Each row was made from one small tree. The marks that hang from a mark follow it in brackets, in the order of their numbers. Every link used is in the known rows. Write each row's tree.
Known rows:
j_978{j_469}: [30.7,-25.1,-25.0,-10.7,10.4,43.0,-12.2,-17.2,7.7,-17.6,-17.2,-20.7,-14.4,-0.5,41.5,-7.1,28.3,6.5,4.1,6.4]
j_802{j_978{j_469{j_80 j_291}}}: [35.0,-38.6,-39.0,6.3,-1.3,22.1,-7.0,-31.2,-6.4,-10.9,-23.5,-15.0,-21.1,-17.8,28.4,-11.5,29.4,-15.5,-14.8,-12.1]
j_802{j_978{j_469{j_80 j_291{j_904} j_952}}}: [22.4,-44.0,-33.0,8.9,6.8,14.3,-5.7,-24.3,-8.7,-16.3,-29.6,-10.6,-21.1,-13.5,29.3,-11.3,34.2,-14.8,-7.3,-7.0]
j_978{j_469{j_80}}: [38.6,-31.5,-25.6,-12.1,11.2,30.1,-15.5,-24.4,6.0,-9.1,-15.4,-24.2,-20.3,8.8,41.0,-5.5,27.5,11.1,-8.0,-4.1]
j_291{j_656 j_904{j_952}}: [6.3,-50.0,-0.9,17.5,34.3,18.4,12.4,25.6,-2.4,-27.1,-34.7,-3.1,-25.3,3.0,12.9,-20.2,29.8,-16.9,25.1,15.7]
j_80{j_303}: [7.3,-31.4,-8.9,3.9,1.8,14.2,6.3,-9.5,6.3,-20.5,-7.1,-5.1,-25.3,1.7,36.9,6.8,35.7,2.1,16.6,23.6]
j_800{j_303 j_469{j_80{j_656} j_291{j_904} j_952}}: [-7.7,-40.2,-13.9,9.0,6.0,-18.1,-4.1,0.3,-13.0,-16.4,-4.3,2.2,-24.2,2.1,12.3,7.5,39.3,10.6,13.2,6.2]
j_802{j_978{j_469}}: [32.7,-31.8,-34.3,1.4,3.5,35.1,-2.6,-27.2,5.7,-21.5,-21.5,-14.5,-13.2,-17.2,31.5,-17.0,29.3,-13.7,-5.0,-3.3]
j_978{j_469{j_291 j_952}}: [12.3,-33.4,-29.2,0.4,8.4,26.6,-14.2,-12.9,-11.8,-11.9,-25.2,-16.1,-16.6,-2.5,41.4,2.7,39.6,1.7,8.1,12.7]
j_978{j_469{j_291{j_656} j_952}}: [14.0,-42.1,-25.1,1.4,14.7,27.9,-11.4,-5.4,-16.5,-14.0,-30.6,-18.0,-22.6,3.9,36.8,-5.4,41.2,-6.0,10.4,11.9]
j_978{j_469{j_80{j_303} j_291{j_656 j_904} j_952}}: [10.9,-55.6,-16.7,-1.4,22.9,8.9,-10.7,-5.0,-16.1,-17.5,-29.6,-15.0,-37.0,17.3,38.5,-1.8,40.1,-2.2,8.5,7.8]
j_978{j_469{j_80{j_303 j_656} j_291{j_904} j_952}}: [10.9,-52.5,-19.0,-9.3,17.3,3.8,-14.5,-6.0,-11.9,-19.2,-19.7,-11.9,-29.2,18.1,38.4,5.3,40.4,-3.1,8.6,13.1]
j_469{j_80{j_656{j_291{j_904}}} j_952}: [4.6,-54.0,-3.1,4.8,15.1,-13.6,2.8,1.0,-7.8,-2.8,-12.4,-11.3,-25.4,17.5,18.7,-0.2,45.8,-5.9,6.2,17.0]
j_656{j_291{j_904}}: [2.0,-37.0,3.8,16.6,10.3,26.0,14.7,8.9,-1.1,-4.8,-17.0,-8.5,-37.2,-25.6,16.1,-10.0,30.0,-5.7,17.5,16.5]
j_802{j_978{j_469{j_952}}}: [23.0,-35.1,-33.4,3.0,7.5,28.1,-1.9,-25.6,2.3,-21.8,-24.2,-13.8,-10.9,-11.5,34.2,-14.3,36.1,-12.2,-0.9,3.1]
j_800{j_469{j_291}}: [13.1,-23.3,-28.1,14.8,-5.3,23.4,-5.0,-18.6,-14.9,-4.4,-2.0,-13.4,-14.8,-24.6,9.1,4.7,25.0,6.3,1.1,5.7]
j_800{j_303 j_469{j_80 j_291{j_904} j_952}}: [-9.2,-34.8,-15.4,16.0,4.9,-14.0,-3.4,-6.2,-12.5,-12.4,-9.1,0.9,-26.8,-4.8,17.0,8.1,37.2,19.5,10.8,1.3]
j_978{j_469{j_80{j_303} j_952}}: [18.3,-40.8,-21.4,-12.1,17.9,14.5,-11.9,-22.0,2.8,-15.0,-15.5,-21.0,-23.1,22.7,49.9,3.7,39.9,14.0,3.3,12.2]
j_802{j_978{j_469{j_80 j_291{j_656 j_904} j_952}}}: [23.1,-50.2,-30.8,9.8,11.4,15.2,-3.6,-18.9,-11.7,-18.0,-33.0,-11.8,-25.2,-8.9,26.0,-17.0,35.3,-20.3,-5.6,-7.3]

Which tree is each row?
[18.0,-33.1,-26.8,0.5,13.7,32.5,-12.3,-4.8,-6.0,-17.1,-25.9,-12.2,-19.9,-10.5,35.9,-1.0,27.5,-1.0,9.8,8.4]	j_978{j_469{j_291{j_904{j_952}}}}
[21.7,-52.6,-21.5,-2.3,21.8,15.9,-9.9,-4.4,-11.3,-15.5,-25.6,-16.3,-37.4,11.1,35.5,-1.8,30.5,-3.6,5.3,4.5]	j_978{j_469{j_80{j_303} j_291{j_656 j_904{j_952}}}}
[-10.3,-53.7,-8.4,21.0,8.1,-25.8,-1.7,-3.8,-23.3,-7.2,-25.3,1.5,-38.3,6.2,29.4,14.7,44.9,-0.3,8.8,11.0]	j_469{j_80{j_303} j_291{j_904} j_952}
[15.5,-42.3,-23.3,0.4,15.5,12.8,-16.3,-12.8,-12.4,-10.4,-28.5,-14.8,-25.7,5.0,38.5,0.5,36.1,5.1,0.9,0.9]	j_978{j_469{j_80 j_291{j_904} j_952}}
[0.6,-60.4,-7.4,26.6,15.9,-16.6,-1.7,6.4,-31.0,-3.4,-38.5,-4.2,-38.6,7.0,14.9,-4.5,43.9,-12.3,4.5,-0.2]	j_469{j_80 j_291{j_656 j_904} j_952}
[-2.5,-39.8,-1.0,18.8,16.2,20.6,17.1,12.7,-0.6,-3.4,-16.4,-8.4,-32.9,-22.8,17.0,-4.3,30.3,-5.2,21.3,24.1]	j_656{j_291{j_904{j_952}}}
[15.6,-55.9,-14.5,25.2,13.9,-7.0,-0.7,7.2,-24.7,-0.8,-32.7,-5.8,-38.5,-2.0,10.5,-4.3,30.1,-15.0,-0.3,-4.9]	j_469{j_80 j_291{j_656 j_904{j_952}}}
[22.4,-35.3,-27.9,6.5,-4.0,6.5,-9.4,-19.6,-17.6,0.1,4.0,-16.3,-18.4,-8.3,3.2,5.4,25.9,2.2,-8.6,0.4]	j_800{j_469{j_80{j_656} j_291}}
[34.3,-34.7,-31.3,-3.6,3.5,23.8,-18.9,-22.7,-9.1,-3.0,-19.9,-21.4,-26.0,-1.5,36.9,0.4,28.7,4.3,-9.6,-6.5]	j_978{j_469{j_80 j_291}}
[35.8,-43.7,-27.9,-2.6,9.6,25.7,-15.9,-15.2,-13.7,-5.1,-25.1,-23.3,-32.0,5.0,32.1,-7.6,30.4,-3.6,-7.7,-6.9]	j_978{j_469{j_80 j_291{j_656}}}
[14.0,-23.5,-17.9,3.5,0.7,3.0,-2.2,-17.5,5.8,-11.4,3.7,-8.4,-21.4,-1.2,19.7,2.2,29.2,25.7,1.8,-3.3]	j_800{j_303 j_469{j_80}}
[-2.2,-47.1,-16.7,7.5,9.0,-9.8,-4.2,-9.7,-19.3,-12.4,-0.4,-8.1,-23.9,4.0,9.6,10.9,35.5,3.5,7.1,15.1]	j_800{j_469{j_80{j_303 j_656} j_291{j_904} j_952}}
[38.4,-36.5,-35.0,0.6,4.1,26.2,-5.0,-32.5,4.0,-15.6,-20.3,-17.1,-17.1,-11.0,31.0,-16.0,28.4,-10.5,-13.6,-10.5]	j_802{j_978{j_469{j_80}}}
[-0.2,-46.8,-10.1,0.4,15.1,-2.8,2.9,-11.0,-6.9,-11.7,7.1,-14.9,-23.9,10.3,12.1,5.8,36.2,9.4,9.2,21.2]	j_800{j_469{j_80{j_303 j_656{j_291{j_904}}} j_952}}
[-0.2,-28.4,-16.2,6.3,6.0,-7.4,-1.3,-15.4,1.8,-12.6,0.0,-7.3,-18.2,7.1,23.4,6.0,38.5,27.9,7.6,5.2]	j_800{j_303 j_469{j_80 j_952}}
[20.0,-37.5,-37.1,9.0,2.0,23.8,-4.2,-24.1,-8.3,-17.4,-27.1,-11.3,-14.7,-18.8,31.5,-10.0,37.0,-17.1,-2.1,1.2]	j_802{j_978{j_469{j_291 j_952}}}
[8.3,-44.7,-21.6,6.5,7.5,-2.9,-3.5,-9.1,-14.5,-10.6,3.7,-9.5,-23.7,-2.3,6.7,11.1,26.3,2.1,3.7,11.9]	j_800{j_469{j_80{j_303 j_656} j_291{j_904{j_952}}}}
